Every row comes from one small tree of marks. The marks that hang from a mark follow it in brackets, in alphabetical order. Every link used is in the known rows. Which tree was each row made from?
Known rows
favu(lirifib(labik)): -0.95; -0.91; 1.05; -1.82; -1.32; 0.33; -0.57; 2.28; -0.73; 1.48; -1.66; -2.06; -3.22; -3.81; 2.04; 0.41; 3.60; -0.31; 3.04; -1.28
vevef(lirifib zipun): -0.98; 0.19; 1.90; 1.75; -1.31; 1.72; -1.29; 1.14; -0.99; 0.53; -1.79; -0.75; -1.88; -1.65; 2.78; -0.27; 3.88; -0.65; 1.36; -2.00
labik(lovas(momisog(dukiz))): -0.84; -1.68; 0.70; -1.07; -1.06; -0.43; -2.74; 1.62; -2.68; 0.03; -0.72; -1.49; 1.61; 1.98; 3.38; 0.11; 2.26; -1.32; 2.48; 0.91
mudep(dukiz): -0.95; -0.84; 1.55; -0.11; -1.71; -0.07; -0.49; 2.30; -0.82; 1.07; -0.41; -1.90; -0.16; -3.15; 2.77; 0.33; 2.55; -0.66; 3.40; -0.39
labik(lovas(momisog)): -0.89; -1.27; 0.71; -1.54; -1.06; -0.56; -2.37; 1.33; -2.09; 0.80; -0.42; -1.16; -1.20; 0.91; 2.88; 0.21; 2.18; -0.97; 2.49; 0.24
vevef(lirifib(labik(lovas(momisog))) zipun): -1.45; 0.34; 1.12; 0.35; -0.93; 0.48; -1.80; 0.66; -2.33; 1.48; -2.60; -1.00; -1.14; 2.09; 3.25; -0.15; 3.08; -1.06; 0.79; -0.87
lovas(labik(lirifib(favu)) momisog(dukiz(mudep))): -0.78; -1.06; 1.05; 0.52; -1.38; -1.05; -1.17; 2.97; -1.99; -0.89; -1.05; -2.80; 3.33; 4.14; 2.90; -0.09; 2.77; -1.65; 1.23; 0.38
labik(lirifib): -0.54; -0.98; 0.90; -1.06; -1.32; -0.38; -0.92; 2.97; -1.28; 0.27; -0.44; -1.67; -1.24; -4.58; 2.13; 0.62; 3.33; -0.78; 2.68; -0.80
lirifib(favu labik(lovas(momisog(dukiz))) vevef): -1.46; -3.15; 1.28; 0.76; -1.34; 0.06; -2.20; 1.46; -1.97; 1.70; -0.91; -2.07; 4.86; 1.38; 3.24; 0.02; 0.74; -1.87; 1.98; -0.67
lovas(labik momisog): -0.41; 0.01; 1.14; -0.70; -1.41; -0.50; -1.51; 1.52; -2.12; 0.68; -0.88; -1.07; -1.08; 1.39; 2.54; -0.09; 2.50; -0.60; 3.29; 0.56
lirifib(favu): -1.04; -2.53; 1.62; 0.14; -1.60; 0.46; -1.27; 1.96; -0.39; 0.99; -1.14; -1.64; 0.09; -3.53; 2.57; 0.19; 1.92; -0.83; 2.25; -1.91
lirifib(labik vevef(zipun)): -1.37; -1.59; 1.50; 1.41; -1.67; 1.39; -0.99; 1.68; -0.88; 2.13; -1.33; -0.79; 1.31; -3.44; 2.12; -0.15; 2.93; -0.78; 2.57; -2.00
lovas(labik): -0.44; -1.17; 0.86; -1.04; -1.50; -0.33; -0.78; 1.85; -1.38; 0.61; -1.34; -1.11; -1.46; 0.44; 2.14; 0.11; 2.77; -0.27; 3.07; -0.52
lovas(labik(lirifib(favu)) momisog): -0.53; -0.87; 1.27; 0.37; -1.31; -0.74; -1.22; 2.06; -2.04; -0.03; -0.15; -2.04; 0.10; 0.48; 2.47; 0.37; 2.01; -1.21; 2.27; -0.58
dukiz(momisog mudep): -1.30; -0.36; 1.27; -1.07; -1.68; -0.36; -0.81; 2.93; -0.85; 0.88; -1.00; -1.78; 0.19; 0.54; 2.42; -0.18; 3.83; -0.64; 1.18; -0.09
lirifib(favu labik vevef): -1.36; -2.82; 1.76; 0.77; -1.77; 0.68; -0.58; 2.03; -0.16; 2.68; -1.29; -1.81; 2.01; -4.20; 2.21; 0.06; 1.38; -1.06; 2.45; -2.36
lirifib(favu labik(lovas(momisog)) vevef(zipun)): -1.82; -2.72; 1.46; 2.07; -1.32; 0.93; -2.27; 0.58; -1.59; 1.90; -0.62; -1.21; 2.61; 1.07; 2.78; -0.02; 1.32; -1.62; 1.42; -2.11
lirifib(labik(lovas) vevef(zipun)): -1.54; -2.66; 0.77; 0.53; -1.34; 0.82; -1.47; 1.12; -1.29; 1.84; -1.15; -0.76; 1.10; -0.33; 2.17; 0.17; 2.54; -0.94; 1.95; -2.04

Write each row's tree
-2.00; -1.00; 1.28; 1.71; -1.07; 0.47; -1.80; 1.37; -1.82; 0.59; -3.52; -2.22; 3.26; 5.97; 3.86; -0.58; 2.82; -1.82; -0.92; -1.03 | vevef(lirifib(favu labik(lovas(momisog(dukiz(mudep))))) zipun)
-0.80; -1.68; 1.96; 4.07; -1.44; 1.06; -2.07; 1.46; -2.47; -0.86; 0.81; -1.64; 4.85; 2.27; 2.71; -0.12; 2.28; -1.97; 1.89; -1.28 | lovas(labik(lirifib(favu vevef(zipun))) momisog(dukiz))
-1.66; -2.81; 1.92; 2.60; -1.76; 1.70; -1.05; 1.42; -0.39; 2.11; -1.27; -1.25; 2.65; -3.40; 2.28; -0.12; 1.93; -1.14; 1.88; -3.17 | lirifib(favu labik vevef(zipun))
-0.16; -0.10; 0.88; -0.36; -1.23; -0.94; -1.54; 2.60; -3.11; -0.78; -0.49; -1.91; 1.83; 1.71; 2.85; 0.20; 2.97; -1.21; 2.92; 1.17 | lovas(labik(lirifib) momisog(dukiz))
-0.18; -0.50; 1.31; 1.14; -1.35; -0.28; -1.64; 2.30; -2.70; -0.29; 0.84; -1.76; 2.95; 1.55; 2.47; -0.02; 2.69; -1.53; 3.13; 0.69 | lovas(labik(lirifib(vevef)) momisog(dukiz))
-0.87; -1.44; 1.59; 2.19; -1.41; 1.27; -1.34; 2.04; -1.05; 0.19; 0.90; -0.96; 0.71; -4.01; 1.83; 0.22; 3.59; -1.17; 2.30; -2.07 | labik(lirifib(vevef(zipun)))
-1.78; -1.93; 1.25; 1.16; -1.11; 0.96; -1.16; 0.76; -1.13; 1.40; -3.12; -1.48; -0.32; 1.19; 3.02; 0.17; 2.36; -1.06; 0.05; -3.14 | vevef(lirifib(favu labik(lovas)) zipun)
-0.57; -2.42; 1.49; 1.57; -1.55; 0.07; -0.58; 2.06; -0.91; 0.41; 0.69; -1.90; 0.89; -0.81; 1.65; 0.35; 1.93; -1.18; 2.39; -2.16 | lovas(labik(lirifib(favu vevef)))
-0.98; -1.58; 0.66; 0.06; -1.09; -0.75; -2.06; 2.73; -2.00; -0.32; 0.64; -2.21; 3.15; 3.37; 2.65; -0.06; 3.16; -2.02; 1.33; 0.71 | labik(lirifib(vevef) lovas(momisog(dukiz(mudep))))
-1.42; -1.20; 1.23; 0.94; -0.99; 1.28; -2.25; 0.52; -1.73; 1.24; 0.30; -1.28; -1.26; 1.16; 2.21; 0.09; 3.19; -1.16; 2.19; -1.51 | favu(lirifib(labik(lovas(momisog)) vevef(zipun)))
-1.48; -2.31; 0.79; -1.18; -1.21; -0.77; -1.79; 1.49; -1.77; 1.96; -1.92; -1.90; 0.72; 0.48; 3.08; 0.33; 1.04; -1.22; 1.81; -0.81 | lirifib(favu labik(lovas(momisog)))
-0.64; -1.33; 0.42; -1.17; -0.89; -0.99; -2.46; 2.39; -3.02; -0.70; -0.07; -1.95; 1.67; 1.04; 3.17; 0.55; 2.74; -1.61; 2.17; 0.87 | labik(lirifib lovas(momisog(dukiz)))
-1.74; -0.81; 1.52; 1.45; -1.01; 0.76; -1.86; 0.45; -1.86; 1.49; -2.64; -1.46; 0.13; 2.30; 3.45; -0.10; 2.10; -1.38; 0.18; -2.04 | vevef(lirifib(favu labik(lovas(momisog))) zipun)
-1.10; -0.86; 0.53; -2.30; -0.86; -0.41; -1.77; 1.41; -1.91; 1.29; -1.03; -2.02; -3.20; 0.63; 2.52; 0.49; 2.93; -0.79; 2.64; -0.19 | favu(lirifib(labik(lovas(momisog))))
-0.88; -2.41; 1.69; 3.28; -1.50; 1.08; -1.00; 1.49; -1.10; -0.15; 0.65; -1.32; 1.61; 0.01; 1.73; 0.21; 2.49; -1.25; 1.77; -2.98 | lovas(labik(lirifib(favu vevef(zipun))))
